What can hang from each mark:
C: S
M: F S
A: S
G: S
K: S
F: M Z
Z: F
S: A C G M Y

Every row comes from one small tree of marks. The marks that hang from a mark follow it in brackets, in alphabetical order. Every link used is in the known rows. Which tree was each row made from?
Known rows:
G{S{A C M Y}}: [-1.66 -0.30  1.43  1.51 -1.86  0.20 -0.50 -3.40  0.59 -0.14  0.15  0.28
 -1.67  1.93 -1.54 -0.19 -0.30 -0.65  1.05 -0.06 -1.75 -1.23]
K{S{A C G Y}}: [-2.13  1.97  0.28  0.66 -1.52  0.86 -1.27 -5.52 -0.43 -0.84  0.46 -0.06
 -1.42  1.58 -2.10 -0.21  1.18 -0.11 -0.09 -0.95 -1.20 -1.39]
S{A C G Y}: [-1.74  0.94  0.35 -0.02 -1.31  0.27 -1.11 -3.87 -0.15 -1.20  0.05  0.33
 -1.13  1.09 -1.77  0.09  0.56 -0.12  0.42 -0.95 -1.42 -1.82]
A{S{C M{F} Y}}: [-1.22  1.71  1.47  0.83 -1.26  0.85 -0.71 -3.78 -0.61  0.38 -0.09  0.41
 -1.66  0.82 -0.16 -1.27 -1.10 -0.59 -0.51 -0.34 -0.08 -0.93]
M{F{Z} S}: [-1.55  0.97  1.05 -0.24  0.48  0.11  1.50 -3.63 -0.22  0.79 -0.36 -0.56
 -0.83  1.11 -0.50  0.78 -1.07 -1.87 -1.06 -0.76 -0.27 -1.16]
Z{F}: [-0.43  0.51  0.16  0.15  0.57 -1.05 -0.79 -1.36 -0.12  0.34 -0.06 -0.58
 -0.54  0.36 -0.29  0.41  0.21 -0.39 -0.94 -0.75 -0.66 -1.39]
C{S{A G M{F}}}: [-0.19  1.02  1.97 -1.40  0.55 -0.17 -0.63 -2.96 -0.98 -0.52  0.77 -0.57
 -0.03  1.03 -1.92 -1.70 -0.38 -1.08 -0.30 -0.49 -2.08 -1.83]
K{S{A G M}}: [-1.14  1.08  0.43  0.09 -0.63  0.72 -0.31 -3.67 -0.87 -0.23  1.07 -1.10
 -0.58  1.30 -2.60 -1.38  0.22  0.00 -0.36  0.79 -1.64 -0.81]
K{S{A G}}: [-1.30  1.38  0.10 -0.01 -0.36  0.48 -0.67 -3.62 -0.13 -0.57  0.64 -0.93
 -0.45  1.09 -1.81 -0.72  1.48  0.16 -0.22  0.00 -1.52 -1.19]
K{S}: [-1.07  1.32  0.00  0.76 -0.47  0.10 -0.10 -2.55 -0.51  0.57  1.42 -1.17
 -0.91  1.06 -0.44 -0.18  1.03 -0.10 -1.00 -0.08 -0.08 -0.75]
G{S{M}}: [-1.09 -0.79  0.78  1.10 -0.46 -0.44  0.85 -1.53 -0.03  0.33  1.06 -0.81
 -0.86  0.95 -0.93 -0.51 -0.55 -0.52  0.02  0.74 -0.94 -0.68]
Z{F{M{S{C}}}}: [-1.73  0.63  0.97 -0.08 -0.13  0.16  0.50 -3.90 -0.49  1.01 -1.38 -0.54
 -1.50  0.55 -0.35  0.54  1.44 -1.83 -0.62 -2.17  0.68 -1.13]
C{S{A M}}: [ 0.25  0.37  1.71 -0.67  0.24 -0.13 -0.66 -1.73 -0.69  0.05  0.98 -1.19
 -0.90  1.71 -1.08 -0.91  0.47 -0.39  0.22 -0.16 -2.05 -1.90]
M{F S{A G}}: [-2.39  0.47  0.82 -0.96 -0.06  0.17 -0.09 -4.04 -0.48 -0.74 -0.47 -0.41
 -0.30  0.89 -2.01 -1.04  0.20 -1.32  0.28 -0.95 -1.44 -1.77]
S{A C G M Y}: [-1.71  0.69  0.81  0.11 -1.47  0.56 -0.86 -3.73 -0.91 -0.94  0.47  0.09
 -1.17  1.36 -2.47 -0.52 -0.76 -0.28  0.32 -0.22 -1.44 -1.59]
M{S{A C}}: [-2.44  0.05  1.41 -0.11 -1.63  0.09 -0.63 -3.08 -0.06 -0.37 -0.66 -0.71
 -1.94  1.42 -1.40  0.35  1.42 -1.08  0.46 -1.11 -1.30 -1.68]
Z{F{M}}: [-0.08  0.81  0.23 -0.03  0.99 -0.39  0.23 -2.20  0.25  0.97 -0.55 -0.78
 -0.21  0.33  0.69  0.25  1.32 -1.04 -0.90 -0.90  0.25 -1.26]
C{S{G M}}: [-0.14  0.36  1.10 -1.32  0.91 -0.22  0.06 -2.44 -2.20 -0.41  1.70 -1.07
 -0.42  0.74 -1.57 -1.07 -0.48 -0.46 -0.59 -0.37 -0.80 -1.68]
C{S{A G M}}: [ 0.05  0.48  1.48 -1.18  0.66  0.02 -0.49 -2.56 -1.25 -0.70  1.04 -1.11
 -0.51  1.31 -2.04 -1.25  0.22 -0.32  0.24 -0.13 -2.24 -1.95]
F{M{S} Z}: [-0.96  0.44  0.51 -0.45  1.07  0.79  2.67 -4.01 -0.10  1.24 -0.41 -1.41
 -0.82  1.34  0.21  0.94  0.57 -1.75 -0.47 -0.60  0.41 -1.15]
S{A G M Y}: [-1.44  0.40  0.06 -0.09 -0.24  0.57 -0.49 -3.53 -1.00 -0.65  1.01 -0.31
 -0.33  1.36 -2.10 -0.99 -1.06  0.01  0.51  0.54 -1.61 -1.70]
C{S{G Y}}: [-0.72  0.83  0.24 -0.92  1.39  0.03 -0.40 -4.02 -1.75 -0.62  1.52 -0.33
 -0.50  1.25 -0.69 -0.36  0.13 -0.28 -0.07 -1.09 -0.60 -2.36]
Z{F{M{S{Y}}}}: [-1.82  0.64 -0.32  0.25  1.56  0.48  0.31 -5.30 -0.96  1.28 -0.78 -0.46
 -0.83  1.15  0.23  0.17  0.25 -1.53  0.14 -1.32  0.81 -1.58]
G{S{A C}}: [-1.33 -0.40  1.66  0.99 -1.65 -0.49 -0.39 -1.93  1.73 -0.53 -0.49 -0.12
 -1.40  1.30 -0.94  0.31  1.67 -0.88  0.61 -0.66 -2.12 -1.30]

Write each row's tree:
[-0.82  0.57  0.91 -0.45  0.85  1.00  1.92 -4.25  0.66  0.83 -1.07 -1.38
 -0.94  1.85 -0.41  0.79  1.06 -1.89  0.35 -0.51 -0.95 -1.48]	F{M{S{A}} Z}
[-2.80  0.26 -0.27 -0.39  0.43  0.68 -0.43 -5.23 -1.17 -0.80  0.07 -0.33
 -0.75  1.57 -1.86 -0.44  0.15 -0.54  1.16 -0.51 -1.30 -2.12]	M{S{A G Y}}
[-2.36  0.22  0.62 -0.88 -0.38  0.79  1.37 -4.55 -1.22 -0.36 -0.38 -0.85
 -1.11  0.55 -1.18 -0.12  1.62 -1.57 -0.31 -1.46  0.75 -1.09]	F{M{S{C G}}}
[-2.83  0.73  0.28 -0.43  0.19  0.65 -0.32 -5.60 -0.91 -0.57 -0.23  0.11
 -0.46  1.45 -1.78 -0.92 -0.56 -1.19  0.71 -0.90 -1.28 -2.00]	M{F S{A G Y}}
[-1.52  1.43  0.40  0.11 -0.41  0.84 -0.86 -4.57 -0.74 -0.90  0.07  0.34
 -1.47  0.38 -0.44 -0.57  0.85  0.14 -0.13 -0.75 -0.41 -1.43]	A{S{C G Y}}
[-0.05  1.58  1.24 -0.42  0.75  0.67  1.04 -3.82 -0.44  0.26 -0.03 -0.51
 -0.59  0.14 -0.85 -1.11 -1.59 -0.69 -1.40  0.73 -1.10 -0.73]	A{S{G M{F{Z}}}}
[-1.75 -0.34  1.09  1.77 -1.68  0.04  0.20 -3.20 -0.31  0.24  0.70  0.17
 -1.63  1.42 -1.20 -0.07 -0.92 -0.69  0.14 -0.15 -0.72 -0.95]	G{S{C M Y}}
[-0.56  1.39  0.57  0.43  0.14  0.37  0.97 -3.48 -0.52  1.11  0.78  0.11
 -0.52  1.34 -0.60  0.35 -3.09 -1.11 -1.23  0.25 -0.27 -1.19]	S{M{F{Z}} Y}
[-1.92  0.43  1.33 -0.38 -1.02  0.70  0.56 -3.56  0.32  0.18 -1.18 -0.94
 -1.54  1.29 -0.79  0.10  2.33 -1.65  0.62 -1.38 -0.35 -1.43]	F{M{S{A C}}}
[-0.33  1.50  1.16  0.59 -0.21  0.47  0.12 -3.83  0.48  0.78  0.12  0.15
 -0.54  1.93 -1.06 -0.01 -2.40 -1.13 -0.46  0.30 -1.78 -1.46]	S{A M{F{Z}} Y}
[-1.47  0.33  0.25 -0.22  1.28  0.03  0.68 -3.66 -0.63  1.13 -1.06 -1.04
 -0.63  0.65  0.13 -0.01  1.16 -1.60 -0.33 -1.29  0.57 -1.36]	Z{F{M{S}}}
[-1.88  1.51 -0.87  0.53 -0.06  0.73 -0.24 -5.13 -1.35 -0.16  1.58 -0.57
 -0.44  1.17 -1.37 -0.56  0.22  0.16 -0.68 -0.32  0.07 -1.09]	K{S{G Y}}
[-3.32  0.84  0.58 -0.46 -0.83  0.50 -0.05 -5.64 -1.65 -0.62 -0.11  0.52
 -1.16  0.81 -1.65 -0.39 -0.72 -1.34 -0.35 -1.91  0.08 -1.51]	M{F S{C G Y}}
[-1.38  1.08  0.62  0.36 -0.74  1.08 -0.74 -4.44 -1.55 -0.56  0.48 -0.07
 -1.70  0.68 -1.19 -1.34 -0.36  0.24 -0.16  0.21 -0.34 -1.18]	A{S{C G M Y}}
[-1.11  0.98  0.00  0.18  0.46  1.01 -0.24 -4.31 -1.59 -0.29  0.92 -0.24
 -0.86  0.64 -1.08 -1.78 -0.85  0.45  0.01  0.81 -0.42 -1.37]	A{S{G M Y}}
[-0.66  0.58  0.89 -0.85  0.89  0.43 -0.89 -4.15 -1.58 -0.67  1.30 -0.50
 -0.46  1.76 -1.97 -1.20 -0.55 -0.32  0.62 -0.23 -1.96 -2.31]	C{S{A G M Y}}
[-1.61  1.58  0.85  0.13 -1.67  0.55 -1.01 -3.92  0.08 -0.81  0.25 -0.63
 -1.25  1.13 -2.23 -0.30  1.90 -0.15 -0.50 -0.90 -1.38 -1.03]	K{S{A C G}}
[-1.16  1.14  1.08  0.96 -1.17  1.00 -0.88 -3.57 -0.81  0.15  0.38 -0.06
 -2.01  1.03 -0.32 -0.91 -0.31  0.05 -0.14  0.14 -0.28 -1.18]	A{S{C M Y}}
[-1.18  0.82  0.35 -0.19  1.08  1.46  1.55 -5.91  0.58  0.94 -0.86 -0.81
 -1.13  2.35 -0.28  0.89  0.39 -1.81  0.69 -0.67 -0.59 -1.81]	F{M{S{A Y}} Z}
[-1.23 -0.59  1.95  1.22 -2.07 -0.22 -0.11 -2.05  0.94 -0.16 -0.06 -0.37
 -1.63  1.42 -1.60 -0.32  0.45 -0.77  0.55  0.14 -2.14 -0.96]	G{S{A C M}}
[-2.82  1.02  1.23  0.20 -1.52  0.60 -0.99 -4.81 -0.14 -0.15 -0.67  0.38
 -1.64  1.70 -1.13 -0.21 -0.05 -1.55  0.53 -1.66 -0.87 -1.76]	M{F S{A C Y}}
[-1.36  0.80  0.76  0.50 -1.76  0.17 -1.32 -2.77  0.37 -0.52  0.06  0.25
 -1.53  1.64 -0.64  0.56  0.71 -0.29  0.47 -1.06 -1.24 -1.80]	S{A C Y}
[-1.77  1.82  0.24  1.29 -1.76  0.58 -1.00 -4.27 -0.76  0.34  1.09 -0.18
 -1.64  1.55 -0.57  0.35  0.73 -0.17 -0.72 -1.11  0.45 -0.89]	K{S{C Y}}
[-1.14  0.86  1.59 -0.39 -0.47  1.01  1.48 -4.35  0.87  0.70 -1.50 -0.93
 -1.75  1.80 -0.62  1.19  1.45 -2.11  0.03 -1.25 -0.73 -1.32]	F{M{S{A C}} Z}
[-1.31  0.43  0.55 -0.16  1.09  0.20  0.08 -3.89  0.29  0.91 -1.64 -0.98
 -0.72  1.23 -0.41 -0.17  1.59 -1.60  0.38 -1.15 -0.90 -1.57]	Z{F{M{S{A}}}}
[-1.48  1.35 -0.22  1.20 -0.71  0.89 -0.18 -4.20 -1.45  0.93  1.95 -0.84
 -0.91  1.62 -1.06 -0.66 -0.89  0.05 -0.63  0.70  0.43 -0.68]	K{S{M Y}}
[-0.83  0.34  1.55  0.18 -2.13 -0.11 -0.71 -1.47  0.01 -0.34  0.37 -0.59
 -1.48  1.18 -1.56 -0.22  0.35 -0.40 -0.20 -0.01 -1.52 -1.24]	S{A C M}
[-2.98  0.90  0.94  0.21 -1.17  0.38 -0.31 -4.56 -1.12  0.21 -0.14  0.45
 -1.52  1.18 -0.71  0.06 -0.78 -1.54 -0.22 -1.89  0.42 -1.37]	M{F S{C Y}}
[-1.85  0.02  1.05  1.50 -1.59  0.06 -0.76 -3.42  1.39 -0.38 -0.27  0.39
 -1.64  1.89 -0.80  0.39  0.99 -0.73  1.09 -0.71 -1.75 -1.57]	G{S{A C Y}}
[-2.62  0.44  0.39 -0.94  0.44 -0.01  0.73 -3.70 -1.30 -0.37  0.13 -0.33
 -0.30  0.37 -1.39 -0.70 -0.63 -1.41 -0.53 -0.95 -0.19 -1.46]	M{F S{G}}
[-1.46  0.84 -0.06  0.16  1.25  1.28  2.19 -5.57 -0.42  1.31 -0.16 -0.94
 -0.96  1.82  0.26  0.97 -0.31 -1.74 -0.19 -0.71  0.78 -1.47]	F{M{S{Y}} Z}
[-3.11  0.35  0.59 -0.29 -0.99  0.81 -0.72 -5.34 -1.11 -1.13 -0.32  0.08
 -1.44  1.55 -2.25 -0.07  0.44 -0.80  0.92 -1.30 -1.12 -1.99]	M{S{A C G Y}}
[-1.28  1.33  1.46  0.98 -2.46  0.56 -0.92 -2.88 -0.15  0.24  0.54 -1.05
 -1.73  1.57 -1.91 -0.57  0.77 -0.30 -0.60  0.17 -1.04 -0.68]	K{S{A C M}}
